Each row was made from one small tree. The marks that hang from a mark follow it in brackets, in alphabetical order. Every link used is in the known rows. Write each row's tree.
Known rows
H{E N R}: [-21   4  -7  28 -15 -25  24  30 -19   2   2  34 -28  -5 -49  -8  12  17
 -29   1 -12]
U{V{H{E}}}: [-11  -8  54 -17 -13 -14  24  17 -13  14   2 -11   7   8 -21  23  19  13
   5  -3  12]
R{H{N V{U}}}: [-11 -22 -21  20  48  -7  19  15   7   3  -5  37 -22 -13   2 -12  26  50
 -32  15 -21]
H{E N V{U X}}: [-12 -11   8  19  40 -25  26  11  19  14  10  40 -30  -7 -22   0  29  34
 -26  44 -13]
X{E{U} V{H}}: [ 17  24  44   1  26  17  -1 -48 -33  -7 -11 -10  35   4  14   5   8  30
   0  29 -14]
E{U{V{H}} X}: [  4 -12  28 -43  15   2  34  -7 -38  20   1 -37   3   4  -2  26   8  41
  26  10  21]
E{U X{V{H{N R}}}}: [  8  15   7  -6  -6  -9  43  -9 -53  21  -4   4   3  -8 -48   3   6  64
 -32  10 -10]
U{V{H}}: [  7 -17  22 -28  -5  -9  27   7 -18  16  -4 -25  17  -4  -8  24   3   7
   4 -14  11]
M{N}: [ 10  15  -9 -15  -1   4  -8 -15   5   2  28  -2  -5   6   2  17   2  -4
 -16   4 -10]
U{V{H{N R} X{E}}}: [  1 -28  -8  -1   5 -47  59   3 -30  54 -15  13   6 -21 -32   0 -23  22
 -35  -9  -6]
R{H{N V}}: [-12  -9   4  33  12 -11  16   0   8  19   0  25 -33  -2  -7 -18  22  41
 -27 -13 -15]
H{N R}: [ -7  -7 -35  15  -7 -22  25  23 -24   6  -2  24 -18 -17 -37  -6  -5  12
 -33  -8 -13]
E{U X}: [ -1   6   5 -16  20  10   9 -15 -20   7   9 -10 -12   8   5   5   7  35
  21  22   9]
V{U X{E}}: [  3 -17 -19  -5  50 -16  15 -16   5  16 -13  19  20  -8  22  -8 -20  11
 -13  38 -12]
R{H{E}}: [-16  -5  29  21 -13  -8  11  16   1  14  -3  23 -12  19  -1  -9  22  27
  -6  -9  -5]
V{U}: [ -1 -14 -29 -15  33   4   1  11  -5 -15  -2  11  15  -9  10   6   1   6
  -9  30  -7]
V{H{E}}: [ -8   5  56   3 -18 -23   0  -2   0   6  -5   7   0  16 -23   9  28  12
  -6   0  -6]
U{V{X}}: [  9 -24  -1 -20   2  -7  44  17  -4  39   0 -13   5  -7   5  19 -15   2
   8  -7  21]
U{V{H X{E}}}: [  9 -23  32 -19  12 -26  36 -20  -7  50 -14 -14  25  -4   2   8 -16   9
  -1  -1   9]
U{V{H{E R} X}}: [ -6 -32  45 -11 -31 -34  63  28 -33  46 -14  15   8  11 -45  25   0  11
  -3  -9  -1]
X{V{H{E R} U}}: [ -4   5  30  -4  -9  -9  27  19 -38  -9 -14  33  40   5 -43  11  15  30
 -33  26 -32]
R{H}: [ -4 -14  -1   8  -5  -1  13  10  -4  17  -9  12   1   8   7  -8   3  21
  -8 -20  -4]

Write each row's tree
[-11 -28 -10   4   7 -53  50  32 -17  25  -9  51  -3 -11 -52   9   9  30
 -46  22 -18]  V{H{E N R} U X}
[ -7  10  23  12  19 -13  11   3 -11  -7  14   8 -23   2 -17  19  41  31
 -10  25   1]  V{H{E{U} N}}
[ -5 -31   6  14  39 -18  27 -19 -22  19 -28  49  13  -2  -8 -10 -19  20
  -9  34 -45]  H{R V{U X{E}}}
[ -1 -18  53 -19 -13 -26  45  14  -5  44  -2  -6   3  10 -23  26  13  13
   2  -2  17]  U{V{H{E} X}}
[  9  15  -8  -3  43  16   1 -21  -7 -11 -10   9  45 -12  15 -17  -9  24
 -22  46 -18]  X{E V{U}}
[-23  -1  43  -3  25 -13   8  -8   2   2   3  23 -15  13 -22 -11  33  49
   3  42 -13]  H{E{X} V{U}}
[ -8   6   5   3   2 -22  36  27 -31  -4  -4  37  18 -14 -59   4  21  45
 -58  28 -27]  X{V{H{E N R} U}}
[-26 -15   8  29  38 -13  20  22  11   0   0  50 -30  -1 -12 -13  44  56
 -30  24 -22]  R{H{E N V{U}}}
[  1 -14  -4 -15   4 -19  35  18 -11  18   6 -21  -6 -22 -25  13   8  19
 -19 -10  15]  U{V{H{N}}}
[ 10  27  15 -16  12  27  14 -21 -25   8   6 -12   5   6  -1   3   9  47
   9  27   7]  E{U X{V}}
[-17 -14  -9   6  10 -39  32  33 -28  -5  -5  44  -4 -14 -50   5  20  30
 -43  22 -21]  V{H{E N R} U}
[  1 -22 -24   9  48 -20  26   3  17  18   4  31 -20 -18 -10   1   9  29
 -26  33 -15]  H{N V{U X}}
[  1  32  39  15 -18 -16  15   1   2  11   8   7   2  -3 -46  -1  35  37
 -43   6  -2]  X{V{H{E N}}}
[  3   4 -19   5  26 -23  28  -4 -34   1 -18  28  36 -27 -35 -12  -8  42
 -61  27 -36]  X{E V{H{N R} U}}
[-16  13  -9   3  17 -10  38  23   0  25   5  28  -5  -7 -28 -25  25  87
 -50  23  -1]  R{H{E{X{V{U}}} N}}
[ -3 -21 -10 -28   9 -19  59  16 -60  28   0  -8 -14 -12 -40  17   0  52
  -5   1  11]  E{U{V{H{N R}}} X}
[ 11 -27  -3 -20  22 -29  26   2   0  22 -13  14  24  -6  -3  16  -3  11
 -17  21  -5]  V{H U X}
[ -3 -23 -14 -12  -9 -26  50  31 -41  21  -5   1  -3 -21 -47  16  -3  18
 -28 -17  -3]  U{V{H{N R}}}
[-22  -9  -9  -5   3 -52  39  23 -30  18  -4  34  -9  -7 -68  -7  19  56
 -44  20 -15]  V{H{E{X} N R} U}
[-18 -13  31 -15  10  15  43  20 -32  29   5  -6 -17  21   5  11  23  62
  25  10  20]  R{H{E{U{V} X}}}
[-20   0   8 -12  17 -47  21   7   4  15   7  16 -12  -8 -42  -9  31  57
 -38  30   3]  V{H{E{X} N} U}
[  1 -15  27 -16  24  12  46  20 -16  19  10  -1 -15   9  11  35  14  16
  31  29  20]  H{E{U{V{X}}}}
[  1  -9   2 -39  23  19  32   2 -32  15  10 -28  -7   1   8  19   0  37
  32  20  26]  E{U{V} X}
[-20   0   1  31  -3 -21  22  25   9  20   5  28 -32   2 -16 -15  29  40
 -33  -7   0]  R{H{E N}}
[ -7  -5  29 -12  27  28  25  20 -28 -10  12 -10 -13  10  12  28  23  16
  35  32  17]  H{E{U{V}}}
[ -2  37  46  -5   3  20  15 -14 -22   7  13  -2   0  14 -13   5  30  55
  11  37   7]  H{E{U X{V}}}
[  0  -2  16  33  32 -27  13 -36  24  34  -1  24 -25 -10  -7 -22   3  28
 -19  15 -12]  H{N V{X{E}}}
[ -7  -8 -20  10  52  -7   8   4  10 -15   6  26 -20 -21 -10  -3  20  28
 -23  35 -17]  H{N V{U}}
